What can hang from each mark:
Z_675: Z_775 Z_784 Z_798
Z_487: Z_757
Z_757: Z_798
Z_798: Z_677 Z_757
Z_677: Z_418 Z_775
Z_418: Z_677
Z_784: Z_675
Z_247: Z_775
Z_775: Z_675

Each row was made from one small tree. Brackets hold a mark, then the marks that hang from it, in the order of their numbers. Every link used is in the known rows. Write each row's tree.
Known rows:
(Z_487 (Z_757 (Z_798 (Z_677 Z_418 (Z_775 Z_675))))): [-0.20  0.05  0.05  0.16 -0.17  0.00 -0.18  0.07 -0.41  0.43  0.00 -0.06
  0.08  0.28 -0.21 -0.17 -0.24 -0.22  0.06]
(Z_247 (Z_775 (Z_675 Z_784 (Z_798 (Z_677 Z_418) Z_757)))): [-0.22 -0.06  0.09  0.18 -0.12  0.11 -0.13 -0.04  0.51  0.52  0.11 -0.06
  0.20  0.88 -0.18 -0.10 -0.21 -0.07 -0.06]
(Z_798 (Z_677 Z_418 (Z_775 Z_675)) Z_757): [-0.20 -0.07  0.01  0.20  0.00  0.10 -0.06  0.03 -0.06  0.47 -0.01 -0.02
  0.13  0.47 -0.27 -0.15 -0.23 -0.36 -0.04]
(Z_757 (Z_798 (Z_677 Z_418 (Z_775 (Z_675 Z_784))))): [-0.25  0.07  0.14  0.17 -0.26  0.01 -0.18  0.08 -0.27  0.40  0.11 -0.19
  0.18  0.32 -0.20 -0.10 -0.13 -0.09  0.11]
(Z_775 (Z_675 (Z_798 Z_677))): [-0.12 -0.02  0.09  0.08  0.00  0.00 -0.05  0.06 -0.01  0.15 -0.07 -0.06
  0.06  0.62 -0.10 -0.13 -0.03 -0.10  0.03]
(Z_775 Z_675): [-0.16  0.03  0.09  0.14  0.05  0.13 -0.02  0.11 -0.26  0.09  0.17 -0.02
  0.00  0.33 -0.04 -0.15  0.01 -0.03  0.06]
(Z_675 Z_775 Z_784 (Z_798 Z_757)): [-0.27  0.20  0.20  0.09 -0.25 -0.29 -0.33 -0.06  0.55 -0.11 -0.07 -0.13
  0.23  0.59  0.05 -0.08 -0.03  0.18  0.00]
(Z_487 (Z_757 (Z_798 (Z_677 Z_418 Z_775)))): [-0.14  0.07  0.06  0.12 -0.29 -0.18 -0.23  0.04 -0.31  0.36 -0.04 -0.03
  0.12  0.04 -0.19 -0.12 -0.25 -0.17  0.06]
(Z_247 (Z_775 (Z_675 Z_784 (Z_798 Z_677)))): [-0.19 -0.01  0.16  0.17 -0.09  0.13 -0.15  0.02  0.46  0.28  0.11 -0.11
  0.15  0.75 -0.07 -0.10 -0.10  0.06 -0.01]
(Z_487 (Z_757 (Z_798 (Z_677 Z_775)))): [-0.14  0.07  0.08  0.14 -0.23 -0.28 -0.33  0.06 -0.25  0.12 -0.07 -0.04
  0.08  0.13 -0.13 -0.12 -0.23 -0.12  0.02]
(Z_675 Z_775 (Z_798 Z_677)): [-0.16  0.08  0.13  0.07 -0.21 -0.23 -0.17  0.02  0.48  0.07 -0.18 -0.16
  0.19  0.44  0.00 -0.08 -0.04  0.04  0.02]
(Z_775 (Z_675 Z_784 (Z_798 Z_677))): [-0.18  0.06  0.17  0.08 -0.07 -0.05 -0.15  0.05  0.17  0.08 -0.05 -0.09
  0.10  0.77 -0.11 -0.11 -0.02  0.06  0.05]
(Z_418 (Z_677 (Z_775 (Z_675 Z_784 Z_798)))): [-0.29  0.22  0.23  0.07 -0.07  0.23 -0.26  0.04  0.24  0.05 -0.07 -0.10
  0.16  0.31 -0.15 -0.18  0.04 -0.14  0.03]
(Z_784 (Z_675 Z_775)): [-0.18  0.06  0.09  0.05 -0.23 -0.38 -0.10  0.05  0.16  0.13  0.09 -0.07
  0.10  0.07  0.06 -0.09  0.02  0.14  0.06]
(Z_798 (Z_677 Z_418 (Z_775 (Z_675 Z_784))) Z_757): [-0.25  0.03  0.09  0.21 -0.10  0.08 -0.16  0.02  0.12  0.42  0.04 -0.07
  0.17  0.59 -0.30 -0.13 -0.23 -0.22 -0.04]
(Z_677 Z_418 (Z_775 Z_675)): [-0.19  0.11  0.12  0.14 -0.01  0.40  0.03  0.08 -0.40  0.43  0.18 -0.06
  0.12  0.04 -0.15 -0.15 -0.07 -0.18  0.07]
(Z_757 (Z_798 (Z_677 Z_418 (Z_775 Z_675)))): [-0.19 -0.04  0.06  0.17 -0.16  0.06 -0.10  0.09 -0.45  0.46  0.05 -0.13
  0.13  0.17 -0.19 -0.12 -0.13 -0.22  0.10]

Write each row's tree:
[-0.24  0.14  0.15  0.06  0.03  0.30 -0.16  0.06  0.06  0.14 -0.11 -0.06
  0.11  0.18 -0.13 -0.21  0.04 -0.28  0.02] : (Z_418 (Z_677 (Z_775 (Z_675 Z_798))))
[-0.26  0.20  0.18  0.09 -0.10  0.17 -0.15 -0.04 -0.06  0.31  0.05 -0.07
  0.21  0.53 -0.16 -0.13 -0.10 -0.09  0.02] : (Z_677 Z_418 (Z_775 (Z_675 Z_784 (Z_798 Z_757))))
[-0.19  0.10  0.11  0.08  0.00  0.21 -0.04 -0.02 -0.23  0.38  0.02 -0.04
  0.15  0.40 -0.15 -0.16 -0.09 -0.24  0.02] : (Z_677 Z_418 (Z_775 (Z_675 (Z_798 Z_757))))
[-0.19  0.02  0.06  0.08 -0.23 -0.24 -0.15 -0.06  0.53  0.31 -0.16 -0.08
  0.23  0.57 -0.11 -0.08 -0.15 -0.11 -0.03] : (Z_675 Z_775 (Z_798 (Z_677 Z_418) Z_757))
[-0.17  0.12  0.15  0.09 -0.19 -0.09 -0.20 -0.06  0.32  0.31 -0.10 -0.08
  0.26  0.46 -0.24 -0.07 -0.20 -0.13 -0.01] : (Z_675 Z_784 (Z_798 (Z_677 Z_418 Z_775) Z_757))
[-0.24  0.10  0.14  0.09 -0.32 -0.33 -0.24 -0.07  0.72  0.25 -0.14 -0.14
  0.28  0.69 -0.12 -0.07 -0.13  0.03 -0.01] : (Z_675 Z_775 Z_784 (Z_798 (Z_677 Z_418) Z_757))
[-0.24  0.04  0.16  0.17 -0.04  0.08 -0.22 -0.04  0.31  0.17  0.20 -0.06
  0.14  0.80 -0.02 -0.12 -0.09  0.08 -0.06] : (Z_247 (Z_775 (Z_675 Z_784 (Z_798 Z_757))))
[-0.22  0.25  0.26  0.08 -0.06  0.22 -0.17  0.03 -0.11  0.08  0.05 -0.15
  0.17  0.39 -0.07 -0.14  0.01  0.05  0.08] : (Z_677 (Z_775 (Z_675 Z_784 Z_798)))
[-0.24  0.27  0.25  0.06 -0.09  0.30 -0.09  0.01 -0.17  0.33  0.10 -0.15
  0.22  0.29 -0.15 -0.12 -0.01  0.00  0.11] : (Z_677 Z_418 (Z_775 (Z_675 Z_784 Z_798)))
[-0.21  0.09  0.22  0.14 -0.06  0.28 -0.13  0.02  0.22  0.20  0.26 -0.10
  0.14  0.56  0.01 -0.11 -0.01  0.15  0.03] : (Z_247 (Z_775 (Z_675 Z_784 Z_798)))
[-0.23  0.10  0.14  0.18 -0.11  0.23 -0.08  0.08  0.00  0.42  0.09 -0.12
  0.17  0.37 -0.27 -0.11 -0.15 -0.11  0.04] : (Z_798 (Z_677 Z_418 (Z_775 (Z_675 Z_784))))
[-0.21  0.01  0.10  0.10 -0.10 -0.08 -0.12 -0.04  0.29  0.33 -0.02 -0.06
  0.15  0.89 -0.21 -0.11 -0.13 -0.09  0.01] : (Z_775 (Z_675 Z_784 (Z_798 (Z_677 Z_418) Z_757)))
[-0.15 -0.06  0.02  0.09 -0.01 -0.05 -0.01 -0.02  0.10  0.39 -0.07  0.00
  0.10  0.77 -0.19 -0.13 -0.13 -0.24 -0.01] : (Z_775 (Z_675 (Z_798 (Z_677 Z_418) Z_757)))
[-0.11  0.03  0.06  0.08 -0.09 -0.05 -0.11 -0.04  0.14  0.39 -0.13 -0.03
  0.22  0.35 -0.23 -0.09 -0.20 -0.26 -0.03] : (Z_675 (Z_798 (Z_677 Z_418 Z_775) Z_757))
[-0.20  0.15  0.21  0.06 -0.07  0.05 -0.15  0.04 -0.02  0.03  0.09 -0.09
  0.10  0.57 -0.02 -0.12  0.05  0.15  0.09] : (Z_775 (Z_675 Z_784 Z_798))
[-0.26  0.07  0.11  0.15  0.02  0.29 -0.15  0.11  0.00  0.15  0.00 -0.01
  0.06  0.05 -0.16 -0.21 -0.01 -0.31  0.00] : (Z_418 (Z_677 (Z_775 Z_675)))
[-0.32  0.15  0.17  0.10 -0.05  0.08 -0.32 -0.02  0.33  0.08 -0.10 -0.03
  0.16  0.55 -0.17 -0.19 -0.04 -0.26 -0.05] : (Z_418 (Z_677 (Z_775 (Z_675 Z_784 (Z_798 Z_757)))))
[-0.17  0.01  0.08  0.18 -0.02  0.28  0.02  0.09 -0.16  0.48  0.04 -0.08
  0.12  0.22 -0.25 -0.14 -0.16 -0.26  0.04] : (Z_798 (Z_677 Z_418 (Z_775 Z_675)))
